Each row was made from one small tree. The marks that hang from a mark follow it in brackets, in the order of their numbers. Every link used is in the known rows. Write each row's tree.
In the rows, zero is written as 128.
Known rows:
q614[q865[q772[q260[q125] q660[q20] q675]]]: 157; 102; 87; 106; 114; 125; 139; 135; 142; 135; 105; 112; 82; 149; 150; 119; 133; 107; 102; 130; 119; 113; 133; 166; 139; 136; 132; 113; 137; 132
q614[q865[q772[q543[q692]]]]: 111; 104; 92; 83; 134; 129; 131; 101; 133; 135; 157; 136; 107; 115; 123; 121; 142; 129; 145; 121; 149; 126; 167; 128; 112; 144; 125; 168; 102; 114
q614[q865[q772[q260 q543 q660 q675[q692]]]]: 153; 109; 81; 99; 111; 136; 120; 126; 165; 127; 148; 111; 134; 129; 110; 126; 141; 120; 125; 101; 109; 127; 135; 132; 124; 101; 107; 133; 134; 148
q378[q614[q865[q772[q670 q675]]]]: 114; 129; 112; 131; 106; 148; 137; 150; 121; 169; 127; 131; 89; 93; 135; 133; 183; 132; 158; 154; 165; 141; 167; 142; 111; 145; 124; 130; 105; 144
q20[q660[q772[q543[q692] q675]]]: 131; 138; 131; 115; 150; 128; 111; 85; 149; 112; 146; 117; 152; 129; 132; 107; 108; 108; 110; 118; 133; 128; 112; 140; 129; 117; 143; 143; 133; 138
q670[q692[q675[q772[q260 q660]]]]: 132; 151; 131; 148; 164; 102; 112; 158; 125; 105; 110; 116; 143; 140; 98; 135; 173; 141; 96; 110; 113; 104; 133; 131; 161; 120; 126; 125; 141; 129
q670[q692[q675[q772[q660[q20]]]]]: 126; 135; 140; 141; 139; 101; 119; 142; 127; 123; 99; 139; 104; 137; 109; 110; 168; 117; 75; 123; 130; 106; 124; 137; 141; 131; 157; 163; 132; 134
q20[q660[q772[q260[q125] q543 q675 q865]]]: 160; 129; 129; 120; 139; 156; 133; 84; 150; 121; 123; 96; 143; 155; 143; 125; 82; 114; 136; 135; 89; 127; 115; 167; 129; 123; 118; 90; 161; 141
q660[q20 q772[q543 q670 q675 q865]]: 162; 101; 166; 115; 72; 148; 145; 94; 142; 149; 115; 139; 109; 110; 130; 113; 70; 97; 134; 151; 116; 146; 100; 130; 88; 146; 121; 136; 150; 145
q660[q20 q772[q675]]: 134; 107; 128; 131; 95; 106; 120; 148; 119; 116; 100; 135; 106; 126; 125; 86; 103; 122; 105; 124; 151; 123; 135; 127; 125; 183; 157; 147; 140; 118
q543[q692 q772[q260 q675 q865]]: 147; 167; 143; 125; 139; 134; 122; 157; 113; 111; 124; 109; 154; 129; 134; 152; 121; 101; 103; 97; 133; 133; 116; 99; 114; 102; 118; 127; 99; 139
q614[q865]: 95; 108; 95; 117; 124; 132; 125; 132; 83; 149; 130; 142; 105; 111; 152; 92; 154; 156; 176; 125; 145; 137; 168; 105; 103; 177; 126; 126; 101; 95
q85[q772[q260[q125] q543[q692] q675 q865]]: 161; 135; 121; 133; 154; 144; 148; 119; 141; 130; 133; 103; 150; 176; 114; 171; 101; 109; 112; 140; 86; 146; 111; 144; 123; 90; 118; 123; 134; 126
q692[q675[q772[q260[q125] q543 q670]]]: 121; 128; 116; 138; 141; 125; 138; 145; 129; 138; 120; 126; 136; 119; 95; 160; 125; 148; 135; 184; 100; 124; 129; 146; 151; 135; 124; 122; 191; 114
q543[q692[q675] q772]: 102; 169; 118; 132; 162; 95; 112; 162; 103; 103; 124; 131; 138; 109; 118; 138; 157; 124; 101; 114; 170; 124; 145; 100; 131; 129; 149; 171; 102; 117
q772[q260 q543 q660 q670 q865]: 142; 111; 155; 122; 105; 166; 140; 76; 131; 142; 158; 132; 136; 115; 144; 150; 88; 137; 167; 119; 80; 138; 106; 97; 126; 115; 81; 55; 153; 135
q670[q692[q675[q772[q260 q543 q660]]]]: 141; 144; 124; 135; 170; 114; 117; 128; 144; 104; 127; 114; 148; 137; 84; 138; 149; 135; 103; 113; 90; 110; 124; 136; 158; 103; 120; 125; 167; 129
q260[q772]: 99; 112; 126; 141; 130; 99; 122; 162; 97; 124; 129; 144; 119; 135; 134; 89; 115; 160; 149; 121; 158; 124; 156; 119; 147; 185; 147; 122; 112; 90
q614[q865[q772[q260[q125] q675]]]: 136; 112; 73; 117; 134; 120; 136; 159; 117; 133; 109; 111; 114; 137; 142; 125; 152; 140; 145; 140; 136; 124; 171; 168; 136; 153; 126; 129; 127; 110
q692[q675[q772]]: 106; 128; 115; 159; 140; 98; 109; 172; 107; 125; 116; 143; 127; 112; 103; 103; 172; 155; 126; 136; 141; 119; 163; 114; 138; 177; 150; 151; 144; 113
q378[q614[q865[q772[q543[q692] q660[q20]]]]]: 120; 119; 104; 80; 115; 159; 146; 82; 160; 148; 160; 129; 64; 121; 118; 139; 146; 88; 94; 123; 138; 111; 138; 123; 118; 115; 136; 132; 109; 145
q125[q260]: 83; 131; 117; 143; 132; 121; 129; 156; 101; 124; 147; 147; 131; 134; 151; 115; 134; 168; 175; 106; 134; 112; 160; 83; 148; 171; 134; 96; 120; 97
q20[q660[q772]]: 109; 109; 137; 129; 125; 122; 112; 113; 122; 112; 125; 137; 117; 135; 146; 87; 114; 153; 136; 106; 156; 113; 151; 127; 149; 187; 144; 116; 119; 117
q660[q20 q772[q543[q692[q675]]]]: 129; 131; 127; 101; 126; 105; 129; 105; 139; 116; 125; 129; 122; 117; 94; 119; 108; 95; 87; 138; 137; 116; 129; 122; 119; 150; 142; 178; 152; 119
q692[q675[q772[q660 q670]]]: 115; 128; 142; 162; 123; 116; 117; 150; 126; 133; 124; 147; 122; 101; 120; 120; 168; 150; 121; 147; 134; 128; 122; 114; 140; 141; 138; 120; 141; 137
q614[q865[q772[q543 q660]]]: 128; 84; 87; 103; 121; 136; 128; 94; 150; 125; 157; 137; 91; 117; 135; 100; 136; 146; 157; 103; 129; 125; 156; 128; 128; 146; 127; 121; 119; 120
q20[q660[q772[q675[q692] q865]]]: 133; 130; 146; 131; 102; 142; 109; 120; 135; 135; 115; 123; 145; 141; 141; 96; 135; 117; 121; 114; 142; 130; 125; 130; 98; 133; 130; 146; 98; 163
q543[q692[q675] q772[q260[q125] q670 q865]]: 125; 176; 147; 121; 146; 134; 147; 146; 109; 132; 108; 115; 141; 121; 135; 193; 135; 106; 113; 159; 139; 129; 117; 123; 117; 97; 110; 133; 110; 131
q865[q772[q260 q660 q670[q692]]]: 127; 111; 155; 124; 122; 120; 126; 125; 134; 113; 123; 133; 121; 137; 133; 155; 134; 152; 128; 102; 144; 109; 146; 143; 178; 128; 107; 109; 117; 129
q670[q692[q675[q772[q543 q660[q20] q865]]]]: 153; 130; 151; 127; 133; 133; 132; 95; 148; 134; 115; 135; 108; 137; 103; 117; 142; 94; 91; 125; 91; 117; 107; 138; 110; 103; 137; 155; 142; 153

Which tree is each row?
149; 146; 142; 130; 144; 132; 128; 101; 142; 131; 159; 119; 153; 134; 138; 114; 111; 93; 116; 119; 107; 145; 87; 126; 104; 80; 131; 114; 111; 141 -> q260[q772[q543[q692] q660 q675 q865]]
135; 114; 149; 123; 75; 153; 128; 115; 140; 143; 125; 133; 148; 112; 112; 127; 101; 120; 145; 149; 130; 152; 109; 118; 79; 118; 114; 157; 123; 149 -> q660[q772[q543 q670 q675[q692] q865]]
134; 128; 132; 128; 145; 112; 123; 114; 147; 122; 117; 138; 110; 135; 94; 113; 144; 111; 83; 127; 107; 109; 116; 139; 138; 113; 153; 164; 156; 136 -> q670[q692[q675[q772[q543 q660[q20]]]]]
126; 129; 124; 126; 104; 166; 138; 121; 118; 161; 129; 119; 163; 132; 131; 169; 106; 125; 153; 169; 94; 149; 107; 133; 101; 89; 99; 123; 150; 139 -> q772[q260[q125] q543 q670 q675[q692] q865]
123; 148; 131; 143; 162; 97; 115; 174; 109; 114; 99; 120; 146; 137; 89; 135; 172; 145; 111; 124; 124; 107; 160; 136; 155; 146; 125; 152; 144; 116 -> q670[q692[q675[q772[q260]]]]
140; 125; 131; 134; 123; 161; 144; 107; 113; 155; 131; 118; 150; 124; 147; 160; 96; 130; 170; 166; 83; 151; 114; 142; 116; 107; 102; 91; 166; 127 -> q772[q260[q125] q543 q670 q675 q865]
113; 158; 122; 136; 149; 110; 108; 169; 104; 103; 123; 129; 144; 118; 133; 129; 138; 121; 100; 105; 170; 133; 125; 105; 126; 116; 158; 162; 93; 121 -> q543[q692 q772[q675]]
104; 128; 119; 130; 141; 112; 144; 146; 136; 122; 161; 139; 132; 147; 129; 108; 88; 149; 172; 115; 119; 113; 139; 106; 152; 158; 134; 98; 131; 94 -> q125[q260[q772[q543]]]
125; 89; 139; 142; 114; 130; 141; 119; 135; 138; 147; 155; 111; 135; 112; 137; 89; 161; 158; 134; 127; 146; 135; 113; 142; 157; 126; 128; 136; 110 -> q85[q772[q543 q670]]
149; 149; 120; 146; 140; 146; 130; 152; 122; 103; 111; 106; 129; 147; 153; 146; 114; 122; 111; 107; 115; 129; 101; 125; 133; 95; 133; 81; 119; 134 -> q543[q772[q260[q125] q660 q675 q865]]
134; 131; 130; 122; 142; 135; 141; 122; 128; 117; 101; 107; 148; 142; 114; 160; 93; 134; 133; 163; 122; 130; 115; 178; 139; 108; 122; 135; 157; 110 -> q660[q772[q260[q125] q543 q670[q692] q675]]
139; 91; 131; 117; 72; 129; 123; 113; 170; 139; 138; 147; 112; 120; 119; 130; 107; 107; 100; 128; 135; 129; 107; 132; 134; 107; 139; 161; 146; 164 -> q865[q772[q543 q660[q20] q670 q675[q692]]]
141; 136; 116; 152; 136; 147; 125; 130; 107; 127; 123; 108; 143; 145; 163; 134; 131; 132; 136; 127; 91; 134; 115; 133; 130; 109; 121; 66; 140; 129 -> q772[q260[q125] q660 q675 q865]
110; 145; 145; 122; 130; 135; 126; 138; 100; 115; 130; 138; 123; 125; 143; 136; 127; 121; 118; 101; 162; 127; 133; 85; 106; 130; 138; 147; 69; 122 -> q543[q692 q772[q865]]
115; 140; 148; 152; 137; 127; 115; 123; 103; 136; 122; 137; 144; 117; 155; 128; 155; 140; 138; 126; 138; 143; 110; 137; 131; 96; 131; 124; 112; 134 -> q772[q660 q670[q692] q675]
100; 114; 159; 127; 113; 120; 131; 131; 104; 122; 103; 144; 120; 123; 126; 126; 122; 156; 143; 135; 173; 124; 145; 136; 130; 162; 131; 151; 101; 106 -> q660[q772[q670[q692]]]
113; 143; 140; 134; 154; 122; 123; 88; 123; 133; 139; 136; 145; 106; 127; 142; 150; 137; 150; 136; 117; 136; 119; 135; 134; 92; 116; 134; 146; 130 -> q772[q543 q660 q670[q692[q675]]]
128; 119; 120; 152; 112; 124; 136; 184; 126; 142; 105; 126; 142; 168; 111; 171; 120; 149; 115; 159; 131; 142; 120; 139; 144; 117; 125; 140; 127; 125 -> q85[q772[q260[q125] q670 q675[q692]]]
117; 162; 147; 125; 143; 118; 146; 141; 144; 142; 163; 132; 161; 130; 136; 142; 100; 111; 149; 149; 124; 134; 93; 121; 128; 99; 125; 122; 123; 124 -> q125[q260[q772[q543[q692] q670 q675]]]
138; 105; 116; 127; 104; 130; 128; 127; 135; 145; 131; 138; 102; 102; 158; 109; 163; 135; 151; 129; 149; 143; 136; 142; 116; 131; 122; 123; 105; 144 -> q614[q865[q772[q660 q670 q675]]]
162; 137; 165; 107; 109; 152; 139; 99; 143; 128; 135; 111; 161; 115; 116; 158; 83; 98; 129; 141; 107; 147; 97; 123; 99; 107; 91; 118; 141; 143 -> q660[q772[q260 q543[q692] q670 q675 q865]]
128; 124; 134; 142; 132; 118; 105; 126; 129; 114; 120; 125; 133; 131; 148; 82; 123; 136; 128; 113; 150; 124; 136; 142; 140; 165; 147; 123; 130; 132 -> q20[q660[q772[q675]]]
113; 128; 148; 131; 124; 128; 150; 122; 155; 131; 170; 147; 126; 136; 145; 127; 82; 144; 168; 124; 112; 122; 98; 103; 154; 123; 121; 67; 132; 117 -> q125[q260[q772[q543 q660 q670]]]
139; 107; 91; 129; 121; 121; 117; 136; 133; 127; 131; 127; 103; 115; 152; 90; 171; 135; 140; 106; 146; 133; 154; 140; 121; 141; 134; 125; 103; 133 -> q614[q865[q772[q660 q675]]]
127; 172; 140; 134; 150; 123; 120; 128; 123; 108; 132; 124; 135; 114; 138; 139; 160; 104; 96; 101; 144; 127; 116; 93; 109; 93; 133; 134; 85; 144 -> q543[q692[q675] q772[q660 q865]]
